Every row comes from one small tree of marks. Brackets hold a mark, then the marks that hang from it, in the order of their numbers. Every link used is in the known rows. Which tree was each row made from?
Known rows
(z376 (z255 (z202 z637) z320 z593 z904)): 2.960,0.367,-1.323,-0.503,2.085,-2.061,2.280,1.804,-2.590,-0.857,-6.714,2.525,-1.537,-2.046,-0.252,-1.908,1.789,-0.847,-3.184,-0.365,0.932,1.466,-1.298,0.498,2.375,3.359,0.875,1.694,1.358,1.079,-1.390
(z316 (z255 z376 z593 z904)): 3.490,-1.615,-1.305,-1.000,1.084,-3.418,1.754,1.462,-2.146,-2.083,-4.741,2.463,-1.013,-2.850,-0.483,-0.371,1.876,-1.456,-0.686,1.474,-1.852,1.443,-2.966,-0.761,2.636,1.309,0.966,1.748,0.391,-0.517,-0.201
(z376 (z255 (z202 z637 z736) z316)): 1.012,0.751,-2.004,-0.949,0.117,-0.949,0.785,2.633,-2.054,-0.483,-6.429,-1.104,-0.538,-1.991,1.065,-0.484,0.732,-1.209,-3.895,0.130,0.039,0.870,-3.251,0.927,0.209,0.404,1.919,0.733,0.810,1.028,-1.984
(z376 (z255 z316)): -0.443,1.212,-1.659,-0.764,-0.075,0.498,2.089,2.342,-1.683,-1.332,-6.352,-0.658,0.198,-2.514,-0.365,0.368,0.914,-2.594,-3.108,1.151,-0.659,0.617,-1.069,0.336,0.716,-0.421,2.292,0.240,3.307,-0.206,-0.514
(z255 z202 z316 z376 z593 z904): 3.588,-1.756,-0.555,-1.280,3.000,-1.042,0.186,1.775,-2.796,-1.320,-6.626,3.071,-1.668,-2.511,-0.303,-1.173,3.256,-1.669,-1.759,1.998,-2.825,2.486,-0.785,-1.163,2.532,1.496,1.839,1.734,2.090,-0.253,-1.089
(z320 (z255 z904)): 1.017,1.727,-0.656,-0.740,0.025,-2.303,2.111,2.285,-1.840,-1.902,-3.382,1.260,-0.101,-2.716,-0.462,0.347,1.631,-1.600,-1.969,0.324,0.039,0.618,-2.572,-0.961,1.570,0.741,1.707,2.150,2.874,0.034,0.681
(z736 (z202 (z255 z593 z904) z637)): 0.278,0.281,-2.111,0.072,-0.570,-3.597,2.979,2.355,-2.032,-1.405,-6.149,0.316,-2.358,-2.340,0.590,-1.147,0.132,-0.137,-1.864,0.138,0.554,0.484,-0.822,-1.003,0.905,0.652,0.708,-0.728,0.655,1.997,-0.397
(z255 z202 z316 z320 z376 z593 z904): 4.601,-0.953,0.081,-0.774,4.032,-0.769,0.882,1.600,-3.236,-1.280,-8.043,3.840,-2.038,-2.160,-0.071,-1.845,3.306,-2.329,-1.708,2.179,-2.220,2.437,-0.781,-1.421,2.597,3.102,1.660,2.183,1.679,-0.325,-1.225
(z202 z736): 0.604,1.175,-0.703,-0.321,-1.385,-2.798,2.178,2.574,-1.208,-1.488,-3.784,-1.956,0.240,-2.224,1.209,0.044,0.077,-1.265,-2.670,-0.208,-0.619,1.228,-2.632,-0.161,-0.534,0.001,1.813,0.620,-0.382,-0.690,-0.462
(z611 (z202 (z255 z316 z320) z736)): -0.412,1.137,-0.438,0.326,-0.585,-1.547,3.143,2.585,-1.651,-0.399,-5.968,-1.851,-0.995,-1.508,1.837,-0.505,-0.888,-2.567,-2.373,0.364,-1.231,2.044,-3.142,-1.290,-1.588,1.135,1.430,0.779,2.709,0.104,-1.175
(z316 z255): 1.513,-0.216,-1.149,-0.405,-1.336,-2.871,3.080,2.144,-1.259,-1.471,-2.675,-0.791,-0.011,-2.933,-0.577,0.445,0.408,-1.855,-1.268,0.438,-0.832,0.576,-3.607,-0.182,0.681,-0.056,1.487,1.974,-0.214,-0.302,0.617
(z904 (z255 z202 z320 z376 z593)): 3.269,1.546,-0.222,-0.719,2.751,-1.136,2.098,2.016,-3.183,-1.269,-7.306,3.112,-0.480,-1.524,-0.624,-0.852,2.106,-1.357,-2.090,1.819,-1.492,2.377,0.510,-1.579,1.769,2.086,1.501,3.790,0.056,-0.979,-0.584
(z316 (z255 z320)): 2.499,0.575,-0.632,-0.062,-0.478,-2.598,3.665,1.855,-1.470,-1.416,-4.035,-0.206,-0.245,-2.642,-0.269,-0.071,0.529,-2.394,-1.157,0.744,-0.327,0.513,-3.674,-0.371,0.653,1.322,1.413,2.166,-0.582,-0.368,0.500
(z255 z202 z316 z320): 2.486,0.730,0.147,-0.201,1.219,-0.054,2.386,2.378,-2.225,-0.576,-5.944,0.093,-0.875,-2.224,-0.074,-0.851,1.823,-2.827,-2.354,1.230,-1.157,1.443,-1.387,-0.758,0.415,1.560,2.220,2.220,1.069,-0.105,-0.342
(z376 (z255 z202 z316 z320 z593 z904)): 2.682,-0.214,-0.515,-0.242,2.902,0.085,2.190,1.498,-2.810,-1.228,-7.961,2.884,-1.281,-2.175,-0.225,-1.423,2.662,-2.352,-3.023,0.702,-0.941,2.007,-0.977,0.244,2.822,2.971,1.388,0.845,2.851,-0.315,-1.222
(z611 (z202 (z255 z320) z637 z736)): 0.014,1.667,-1.186,0.186,-1.309,-3.836,3.151,2.971,-1.460,-0.189,-4.538,-2.256,-1.200,-1.412,2.008,-0.871,-1.720,-1.040,-2.611,-0.610,0.552,1.387,-3.596,-1.065,-2.167,1.523,0.824,1.422,1.386,1.744,-1.431
(z316 (z255 (z202 z611 z637) z376 z593)): 4.140,-1.336,-2.920,-1.563,0.165,-4.385,1.115,2.500,-2.383,-0.684,-4.440,0.380,-1.194,-2.794,-0.056,-1.125,1.080,-0.954,-1.969,1.157,-0.175,1.311,-5.076,-0.466,1.508,0.176,0.911,2.210,-0.939,2.083,-0.726
(z736 (z202 (z255 z316 z376) z611 z637)): -0.286,1.853,-3.842,-0.944,-0.908,-2.450,1.276,3.216,-2.455,-0.863,-8.262,-1.549,-1.800,-2.202,1.171,-0.323,-0.597,-2.087,-2.599,2.075,0.969,-0.571,-2.236,-1.771,-0.539,-1.606,1.967,-0.816,0.773,3.591,-0.605
(z255 z202 z320 z376 z904): 3.175,0.471,0.334,-0.799,2.635,-2.274,0.853,1.740,-2.715,-0.988,-6.421,2.994,-1.104,-1.789,-0.007,-1.217,2.168,-1.988,-1.935,1.079,-0.354,1.607,-1.067,-1.859,1.834,3.354,2.348,4.514,-1.396,-0.139,-0.577
(z736 (z202 z255 z611 z637)): -0.920,2.140,-3.464,-0.307,-2.311,-3.940,2.928,3.364,-1.791,-0.781,-6.016,-2.403,-1.330,-2.319,1.094,-0.582,-1.300,-1.224,-2.775,0.285,2.155,-0.473,-2.372,-1.178,-0.752,-1.200,1.513,-0.756,-0.066,3.350,-0.127
(z736 z202): -0.114,1.568,-0.861,-0.101,-1.505,-2.023,2.656,2.502,-1.385,-1.256,-5.487,-1.365,-0.039,-2.709,0.198,-0.206,-0.442,-1.698,-2.320,0.458,0.060,0.494,-1.643,-1.278,0.429,-0.699,2.037,0.126,-0.943,-0.129,0.860
(z736 (z202 z255)): -2.185,1.255,-1.501,0.179,-1.717,-2.476,3.269,2.491,-1.480,-1.297,-6.090,-1.408,-1.147,-2.199,0.318,0.061,-0.580,-1.498,-1.908,0.606,0.153,0.539,-0.647,-1.481,-0.027,-0.521,1.942,0.629,-0.854,0.542,0.536

Which tree is each row?
4.385,-2.077,-1.230,-0.621,0.405,-4.269,2.340,1.872,-2.008,-1.037,-2.823,1.624,-1.615,-2.904,-0.356,-1.339,1.789,-0.131,-1.396,-0.289,-0.726,1.302,-3.963,0.295,2.220,1.938,0.400,2.014,-0.184,1.078,-0.579	(z316 (z255 (z202 z637) z593 z904))
2.472,2.473,-0.285,0.188,1.323,-0.980,3.831,2.234,-2.408,-1.852,-5.959,1.904,-0.076,-1.994,-0.614,-0.398,1.396,-1.430,-1.992,0.869,-1.061,1.571,0.745,-0.778,1.041,1.464,1.090,1.306,2.297,-1.050,0.036	(z904 (z255 z320 z593))
1.993,1.554,-1.161,-0.816,-0.105,-3.800,1.080,2.637,-2.389,-1.051,-3.928,0.780,-0.261,-2.345,1.046,-0.260,1.370,-1.439,-3.449,-0.653,0.756,1.310,-5.402,-0.596,1.392,1.043,1.756,2.045,0.629,0.747,-0.274	(z320 (z255 (z202 z611 z736) z904))
-0.352,1.662,-3.925,-1.320,-1.029,-4.013,1.588,3.497,-2.021,-0.959,-5.275,-1.504,-1.499,-1.901,0.517,-0.196,-0.076,-1.452,-2.339,1.429,1.486,-0.101,-1.603,-1.401,-1.100,-0.812,1.885,1.597,1.261,3.748,-0.935	(z202 (z255 z376) z611 z637)
0.522,1.550,-3.123,-0.376,-1.478,-5.455,2.067,3.181,-1.880,-1.368,-4.248,-1.111,-1.664,-1.746,2.161,-0.551,-0.507,-0.676,-2.844,-0.667,1.838,-0.150,-3.315,-0.270,-1.094,0.742,1.106,-0.399,0.842,3.329,-1.768	(z202 (z255 z904) z611 z637 z736)
-0.902,-0.357,-1.908,-0.771,0.362,-2.548,2.350,2.266,-1.927,-1.678,-5.944,0.224,-1.629,-2.027,-0.386,-0.135,1.225,-1.358,-1.077,1.883,-1.521,1.879,0.511,-1.466,0.532,-0.037,1.551,2.062,1.671,0.327,-0.436	(z202 (z255 z376 z593))
-0.668,-0.461,-1.715,-0.105,-0.088,-1.028,3.522,2.403,-1.751,-1.564,-5.580,-0.663,-1.789,-2.448,-0.287,-0.158,1.683,-2.032,-1.317,1.519,-2.080,1.582,0.300,-0.547,0.161,-0.338,1.324,-0.001,4.026,0.433,-0.543	(z202 (z255 z316 z593))
4.468,-0.783,-1.542,-1.014,1.454,-3.446,2.079,1.892,-2.671,-0.973,-6.191,1.278,-0.937,-2.536,-0.048,-1.175,1.567,-2.424,-1.774,1.578,-0.617,1.856,-4.693,-0.933,2.019,1.530,1.126,2.748,-1.362,0.439,-0.254	(z316 (z255 (z202 z611) z320 z376 z593))
4.531,-0.132,-1.127,-0.972,1.536,-3.868,1.341,1.685,-2.807,-0.992,-5.653,2.514,-0.990,-2.235,0.280,-0.838,1.524,-2.519,-1.808,1.120,0.203,0.948,-4.726,-1.294,2.125,2.669,1.837,3.716,-2.027,0.801,-0.270	(z316 (z255 (z202 z611) z320 z376 z904))
4.992,-1.693,-0.420,-0.676,2.518,-3.331,1.804,1.064,-2.760,-1.455,-5.900,3.636,-1.462,-2.380,-0.332,-1.396,2.464,-1.736,-1.001,1.274,-1.334,1.974,-3.424,-1.039,3.077,3.314,1.002,3.518,-1.468,-0.427,-0.593	(z316 (z255 z202 z320 z376 z593 z904))
1.034,1.461,-2.176,-0.645,1.525,-1.780,1.845,2.419,-2.812,-1.568,-8.208,1.637,-1.947,-1.722,0.773,-0.375,1.470,-3.457,-1.813,2.286,0.035,0.327,-0.978,-1.812,0.362,1.344,2.162,1.042,2.819,1.974,-0.983	(z202 (z255 z316 z320 z376 z904) z611)
-1.201,0.609,-1.389,-0.070,-0.929,-1.745,2.494,2.523,-1.529,-1.478,-5.569,-1.973,-1.231,-1.832,1.400,0.335,0.377,-2.065,-2.131,0.718,-1.437,0.962,-1.652,-0.380,-1.189,-0.281,1.883,0.076,1.436,0.269,-1.248	(z202 (z255 z316) z736)
-0.370,2.141,-1.821,0.215,-0.919,-2.918,3.566,2.614,-1.836,-0.991,-6.936,-1.283,-1.846,-1.799,0.823,-0.733,-0.745,-1.217,-2.072,0.563,1.654,-0.249,-1.217,-1.391,-0.560,0.641,1.353,0.617,-0.781,2.212,-0.141	(z736 (z202 (z255 z320) z637))
1.813,2.312,-2.434,-0.636,-0.019,-2.973,1.692,2.694,-2.315,-0.335,-6.772,-0.992,-0.212,-1.613,1.434,-1.273,-0.096,-1.655,-4.723,-0.610,2.400,0.619,-4.293,0.554,0.005,1.622,1.501,1.222,-0.788,1.985,-1.761	(z376 (z255 (z202 z611 z637 z736) z320))
2.311,1.120,-2.245,-0.916,-1.355,-4.347,1.260,3.415,-1.807,-0.315,-3.439,-2.195,-0.333,-2.200,1.570,-1.035,-0.012,-0.602,-3.792,-0.781,1.259,0.938,-4.520,-0.056,-0.776,0.179,1.647,1.015,-1.236,2.318,-1.256	(z255 (z202 z611 z637 z736))
1.232,-0.121,-0.827,0.370,1.672,-1.155,3.742,1.869,-2.275,-1.883,-6.702,1.774,-2.517,-2.034,0.115,-0.909,2.255,-2.397,-1.230,1.331,-1.542,1.347,0.388,-0.795,1.014,2.378,1.041,0.002,4.025,0.452,-0.887	(z202 (z255 z316 z320 z593 z904))
1.566,1.709,-0.357,-0.486,0.778,0.173,2.052,2.748,-2.533,-1.043,-5.206,0.985,0.089,-2.001,-0.517,0.330,1.886,-1.651,-2.465,1.180,-1.925,1.200,0.056,-0.723,0.675,0.078,2.332,2.429,1.807,-0.593,-0.150	(z904 (z255 z202 z316))
3.405,1.514,-0.008,0.095,2.310,0.390,3.064,2.238,-2.954,-1.176,-6.911,2.313,-0.751,-1.909,-0.520,-0.745,2.412,-1.950,-2.258,1.457,-2.122,2.033,0.226,-0.724,1.402,1.641,1.381,1.708,2.616,-0.835,-0.477	(z904 (z255 z202 z316 z320 z593))
1.688,-0.232,-0.746,-1.391,1.201,-0.365,0.210,2.412,-2.390,-0.759,-6.228,0.284,-0.707,-2.311,-0.286,-0.273,2.003,-2.363,-2.076,2.255,-2.133,1.641,-1.027,-1.430,0.761,0.058,2.792,3.069,0.511,0.064,-0.610	(z255 z202 z316 z376)
2.244,-0.350,-1.560,-0.697,0.944,-3.063,1.148,1.969,-2.252,-0.890,-5.824,1.365,-1.170,-2.066,0.882,-1.358,1.209,0.077,-3.664,-1.082,0.349,1.710,-2.797,1.007,1.837,2.129,0.819,0.602,0.415,0.707,-2.090	(z376 (z255 (z202 z637 z736) z593 z904))
2.694,1.338,-0.280,-0.725,2.085,-2.194,1.451,1.791,-2.286,-1.821,-6.427,2.495,-0.805,-2.025,0.002,-0.669,1.666,-2.250,-1.603,1.596,-0.271,0.792,-0.488,-1.788,1.243,2.581,2.143,2.773,0.333,-0.220,-0.385	(z255 z320 z376 z904)
-0.141,1.825,-3.216,-0.116,-1.483,-4.345,2.592,2.992,-2.041,-1.040,-6.004,-0.659,-1.715,-2.241,1.149,-0.710,-0.706,-1.056,-2.702,-0.051,2.158,-0.583,-2.257,-1.185,0.115,-0.045,1.390,-0.774,0.184,3.424,-0.244	(z736 (z202 (z255 z904) z611 z637))
0.162,-0.222,-2.199,-0.754,-0.081,-1.777,1.875,2.938,-2.060,-0.298,-5.753,-0.827,-1.871,-2.074,0.378,-0.907,-0.141,-1.312,-1.674,1.828,-1.660,1.892,-1.591,-1.662,-0.635,-0.171,1.031,0.939,4.865,2.034,-1.235	(z611 (z202 (z255 z316 z376 z593) z637))
1.486,-0.267,-1.139,-0.316,2.724,-1.118,2.309,1.680,-2.724,-1.981,-8.326,2.686,-2.725,-1.883,0.031,-0.886,2.467,-2.621,-0.946,2.611,-1.829,1.511,0.641,-1.629,1.334,2.220,1.358,1.115,3.396,0.483,-1.141	(z202 (z255 z316 z320 z376 z593 z904))
2.460,1.335,-1.296,-0.848,0.363,-2.242,0.699,2.656,-2.672,-1.038,-4.904,0.817,-0.532,-2.463,1.289,-0.221,1.905,-2.158,-3.363,0.210,-0.118,1.203,-5.512,-0.460,1.356,0.744,1.830,0.916,2.380,0.974,-0.571	(z320 (z255 (z202 z611 z736) z316 z904))
1.639,-0.993,-1.013,-0.619,1.983,-0.163,1.561,1.678,-2.492,-1.079,-6.695,2.306,-1.049,-2.498,-0.519,-0.989,2.549,-1.695,-3.007,0.464,-1.418,1.980,-1.004,0.421,2.798,1.605,1.646,0.575,3.209,-0.357,-1.111	(z376 (z255 z202 z316 z593 z904))
-0.308,0.123,-2.494,-0.271,-0.937,-3.403,3.462,2.770,-1.476,-1.312,-4.038,-1.113,-2.055,-2.313,-0.165,-0.617,0.614,-0.283,-1.552,0.491,-0.089,0.859,-0.237,-0.312,-0.391,-0.029,0.663,0.754,2.534,2.201,-0.891	(z202 (z255 z593) z637)
3.993,-2.425,-0.807,-1.175,1.688,-3.604,1.150,1.187,-2.409,-1.374,-4.741,2.892,-1.269,-2.683,-0.571,-0.910,2.330,-1.178,-0.935,1.007,-1.918,2.159,-3.457,-0.695,3.006,1.903,1.204,3.238,-1.131,-0.463,-0.351	(z316 (z255 z202 z376 z593 z904))
3.718,1.312,-0.347,-0.605,3.287,0.388,1.657,2.109,-3.473,-1.293,-8.369,3.142,-0.793,-1.627,-0.408,-0.675,2.715,-2.062,-1.966,2.646,-2.453,2.088,0.440,-1.464,1.640,1.635,1.715,2.757,1.872,-0.867,-0.787	(z904 (z255 z202 z316 z320 z376 z593))
-1.155,1.235,-2.656,-0.455,-1.252,-1.624,3.071,3.214,-1.795,-1.242,-5.334,-1.818,-1.029,-2.335,0.352,0.235,0.578,-2.896,-2.335,1.265,-0.277,0.385,-1.207,-0.781,-0.763,-1.109,2.108,-0.185,3.434,1.935,-0.268	(z202 (z255 z316) z611)
4.313,0.622,-2.029,-0.447,-0.666,-4.787,2.350,2.557,-2.075,-0.429,-4.150,-1.226,-0.778,-2.166,1.529,-1.028,-0.033,-1.584,-2.741,-0.420,1.239,0.392,-6.886,0.190,-0.096,1.682,0.952,1.647,-2.592,1.911,-1.025	(z316 (z255 (z202 z611 z637 z736) z320))
0.442,1.464,-3.904,-1.285,-0.765,-3.285,0.663,3.419,-2.335,-1.075,-6.845,-2.043,-1.641,-1.589,2.243,-0.110,-0.129,-1.870,-2.869,1.608,0.481,0.012,-3.311,-0.818,-1.726,-0.941,1.753,-0.386,1.449,3.441,-2.179	(z202 (z255 z316 z376) z611 z637 z736)
0.468,1.187,-2.149,0.199,-0.346,-3.936,3.708,2.688,-2.012,-1.540,-6.438,-1.269,-1.460,-1.789,1.724,-0.947,0.060,-2.097,-2.716,0.211,0.434,1.643,-2.780,-0.524,-0.546,1.088,0.784,-0.756,0.944,1.071,-1.225	(z202 (z255 z320 z593) z611 z736)
4.559,0.487,-0.859,-1.118,3.079,-1.330,0.124,2.224,-3.017,-0.896,-7.334,2.591,-1.968,-1.767,0.372,-1.467,2.440,-1.965,-2.060,1.836,-0.449,0.616,-1.544,-1.428,1.138,2.908,2.035,2.850,0.931,1.739,-1.549	(z255 (z202 z637) z316 z320 z376 z904)
4.602,1.193,-1.516,-0.476,1.341,-2.004,1.605,3.004,-2.705,-0.476,-5.784,1.236,-1.566,-2.237,0.803,-1.691,1.832,-2.266,-3.067,0.362,0.911,0.214,-3.000,-0.581,0.580,2.240,1.729,0.771,2.017,2.768,-1.142	(z255 (z202 z611 z637) z316 z320 z904)
3.166,-0.025,0.241,0.064,1.003,-2.748,2.739,2.108,-2.046,-0.898,-5.552,0.139,-0.957,-2.022,0.983,-1.638,1.343,-1.274,-2.687,-0.191,-1.020,2.879,-2.619,-0.335,0.738,2.368,0.998,1.528,-1.100,-0.870,-1.139	(z255 (z202 z736) z320 z593)
-1.518,1.746,-2.704,-0.674,-1.226,-3.067,1.898,2.780,-2.179,-1.111,-7.707,-1.085,-1.015,-2.067,0.842,0.021,-0.712,-2.243,-2.359,1.567,0.863,0.456,-1.665,-2.193,0.125,-1.275,2.243,0.546,-1.055,1.617,0.171	(z736 (z202 (z255 z376) z611))
-0.380,1.867,-3.581,-0.492,-2.189,-4.892,2.439,3.548,-1.575,-0.962,-4.259,-2.945,-1.295,-1.852,2.046,-0.286,-0.932,-0.973,-3.051,-0.263,1.704,-0.025,-3.525,-0.199,-1.983,-0.599,1.286,-0.306,0.511,3.291,-1.629	(z202 z255 z611 z637 z736)
3.646,0.835,-0.234,-0.315,1.280,-3.128,2.044,2.308,-2.195,-0.718,-4.436,1.613,-1.484,-1.995,0.236,-1.720,1.585,-0.954,-2.345,-0.299,0.930,0.761,-1.696,-0.668,0.872,3.355,1.483,2.962,-0.331,1.472,-0.859	(z255 (z202 z637) z320 z904)
3.350,1.804,-2.052,-0.586,-0.102,-3.466,1.910,3.072,-2.599,-0.926,-4.841,0.200,-0.308,-1.886,0.948,-0.850,0.648,0.056,-3.602,-0.375,-0.054,1.613,-2.624,0.047,0.410,0.241,0.870,0.625,0.482,1.270,-1.322	(z904 (z255 (z202 z611 z637 z736) z593))
2.330,-1.029,-0.961,-1.324,0.304,-3.046,1.107,1.856,-1.987,-0.966,-4.256,0.496,-0.301,-2.495,-0.500,-0.099,1.135,-1.671,-1.265,1.356,-1.203,1.315,-3.897,-0.989,1.411,0.607,2.079,4.474,-2.495,-0.239,0.002	(z316 (z255 z202 z376))
